Every row comes from one small tree of marks. The marks that hang from a mark follow it in brackets, in alphabetical order. Every link used is in the known rows. Which tree was each row made from?
Known rows:
kadono{bokug tavub{zokod}}: [ 36  12  18   6  17   8   6  65 -13  31  13 -21 -21  25  14  12 -58 -20
 -38]
kekor{zokod{tavub}}: [ 22  17  15 -25   7  15   5  26 -43  53  30 -10 -27   4 -24   0 -62  -9
 -39]
zozig{tavub{kadono{bokug} zokod}}: [ 44  16  21   0  13   2   1  51 -21  32  33 -23 -28  24  32  10 -54 -12
 -36]
zokod{tavub{zozig}}: [ 19   9   4 -21   4  19  -6  35 -31  46  37   6 -24   5  -5   1 -62 -11
 -25]
zozig{tavub{kadono{bokug{menuf{pegas}}} zokod}}: [ 31  10  16   0   5   4  -1  44 -14  39  47 -24 -20  35  35  19 -69  -9
 -37]
kekor{zokod{tavub{kadono{bokug} zozig}}}: [ 55  12   9  -1  -7  25   3  47 -27  41  67   5 -27  25   5  41 -84 -18
 -34]
zokod{tavub{kadono{bokug{menuf}}}}: [ 28  13   3 -15  -1  16   3  62 -31  37  54  -3 -11  27  22  48 -77 -24
 -34]
zozig{tavub{zokod}}: [ 21  17  23 -17  19   0   3  30 -29  42   7 -26 -32   7   7 -30 -44  -4
 -31]
bedig{tavub{zokod}}: [  3   2   9 -30  18   2   2  27 -35  40  21 -15 -40   9 -11   0 -56 -19
 -19]
kadono{bokug}: [ 15   8  13 -18  19  14 -10  56 -21  35  16 -19 -23  14   6  12 -42 -18
 -28]
tavub{kadono zokod zozig}: [ 38  -3   5   4  -7  17  -1  42 -24  35  36   4 -41  23  17  15 -60 -17
 -16]
menuf{bokug{kadono{tavub{zokod zozig}}} pegas}: [ 17  -5  17  12  14  19 -25  41   2  32  48 -11 -26  38  20 -10 -65 -16
 -41]
bedig{tavub{kadono zokod zozig}}: [ 27  -7   0 -14   3  12  -2  29 -27  34  52   2 -48  20   9  22 -73 -25
 -11]
rura{kekor{zokod{tavub{kadono{bokug} zozig}}}}: [ 60  14   1  -4  -6  29  10  62 -33  38  64   3 -21  30  10  43 -89 -11
 -37]
pegas{menuf{bokug{kadono{tavub}}}}: [ 15   4  10 -19  23  20 -26  60 -12  14  30 -20 -25  23  22   0 -67 -19
 -38]
pegas{menuf{bokug}}: [  4   2  14 -21  21  16 -25  44 -37  22  22  -5 -40   3   4   0 -47  -5
 -22]
zokod{tavub}: [ 10  15  11 -27  12  12  -6  33 -40  50  24  -6 -21   1 -12   0 -49 -10
 -35]
zokod{tavub{kadono{bokug{menuf{pegas}}} zozig}}: [ 30   2  -2  -4  -9  23 -11  49 -14  43  76   7 -13  33  22  47 -86 -16
 -32]
kekor{zokod{tavub{kadono{bokug{menuf}} zozig}}}: [  49   11    1   -6  -15   26   14   53  -27   37   71    4  -21   34
   15   49 -102  -24  -28]
pegas{menuf}: [ 14   3   3 -31  10  15 -13  48 -31  30   8 -10 -36   2  -1   2 -55  -6
 -20]

Which tree is each row?
[  1  -1  20 -10  31  19 -40  37  -5  34  40 -27 -17  28  15 -10 -46 -18
 -51]  menuf{bokug{kadono{tavub}} pegas}
[  2   1   8 -28  17  20 -29  53 -22  18  30 -14 -32  18  13  -1 -58 -15
 -26]  pegas{menuf{bokug{kadono}}}
[ 37  14  13 -16   0  18   1  26 -45  51  48  -5 -29  12  -9  23 -66 -12
 -39]  kekor{zokod{tavub{kadono}}}
[ 37  15  15  -4   5   4  12  57 -22  29  38 -24 -22  33  40  19 -72 -18
 -29]  zozig{tavub{kadono{bokug{menuf}} zokod}}
[ 33   5   1 -12  -3  21 -10  36 -31  43  54  10 -28  12   9  23 -66 -16
 -26]  zokod{tavub{kadono zozig}}
[ 35  14  19  -8  11   2   0  30 -30  40  26 -22 -34  16  22  -8 -49  -9
 -32]  zozig{tavub{kadono zokod}}
[ 12  -4   3 -23  10   9   2  29 -27  36  33  -3 -44  12  -5   0 -69 -20
  -9]  bedig{tavub{zokod zozig}}
[ 33  -3  -4  -8  -4  25  -4  66 -14  24  51  -3 -23  36  35  43 -78 -29
 -15]  tavub{kadono{bokug{menuf}} zozig}
[ 26  -2   2  -5  11  22 -12  60   5  32  42 -14 -13  35  23  20 -79 -20
 -32]  kadono{bokug{menuf{pegas}} tavub{zozig}}
[ 31  -1   8   3   6  21 -11  64  -5  10  39  -4 -35  32  26  -1 -87 -18
 -27]  pegas{menuf{bokug{kadono{tavub{zokod zozig}}}}}
[ 23   8   6 -14  19  16   2  71 -11  27  21 -25  -9  28  23  21 -70 -28
 -34]  kadono{bokug{menuf} tavub}
[ 37   6  14   6   2  10   1  61 -22  32  31 -11 -30  27  20  33 -53 -20
 -28]  tavub{kadono{bokug} zokod}
[ 37   7  -3  -8  -9  23   3  62 -22  33  67   9 -15  31  27  50 -89 -25
 -24]  zokod{tavub{kadono{bokug{menuf}} zozig}}
[ 35   3   3  -3   2  19   0  58   1  30  25 -17 -23  35  20  -9 -77 -27
 -30]  bokug{kadono{tavub{zokod zozig}}}
[ 33  -1   6  11   1  16   4  62   3  33  39 -10 -17  40  23  21 -86 -17
 -31]  kadono{bokug{menuf{pegas}} tavub{zokod zozig}}
[ 21   1   2 -18   4   7  11  54 -28  27  51 -13 -30  36  22  49 -83 -33
 -17]  bedig{tavub{kadono{bokug{menuf}} zokod}}
[  2   1   7 -19  12  16 -13  51 -15  40  29 -20 -14  26  11  19 -57 -15
 -30]  kadono{bokug{menuf{pegas}}}
[ 30  -6  -5 -11  -4  13  11  56 -19  24  63  -1 -34  39  27  50 -97 -33
  -8]  bedig{tavub{kadono{bokug{menuf}} zokod zozig}}
[ 25  -1   9   5  -5  12  -2  54 -18  37  45 -11 -22  39  24  41 -68 -17
 -30]  tavub{kadono{bokug{menuf{pegas}}} zokod}
[ 16   7  21   0  22  12 -12  52 -13  24  27 -23 -23  31  20  -9 -56 -24
 -42]  menuf{bokug{kadono{tavub{zokod}}}}
[  8   5  17 -14  31  19 -27  50 -12  25  30 -27 -18  27  20  -7 -49 -27
 -44]  menuf{bokug{kadono{tavub}}}
[  53   12   -6  -10  -14   30   19   69  -34   34   68    2  -15   39
   18   52 -108  -16  -32]  rura{kekor{zokod{tavub{kadono{bokug{menuf}} zozig}}}}
[ 13   5  -3 -30  11  19  -4  60  -6  29  19 -33  -7  34  24   1 -76 -33
 -35]  bokug{kadono{tavub} menuf}
[ 20   7   2 -16   2  13  11  63  -9  29  17 -29 -12  40  23  -1 -82 -31
 -34]  bokug{kadono{tavub{zokod}} menuf}
[-13  -3  18 -19  24  19 -41  31 -16  39  39 -21 -23  25   6 -11 -37 -15
 -40]  menuf{bokug{kadono} pegas}
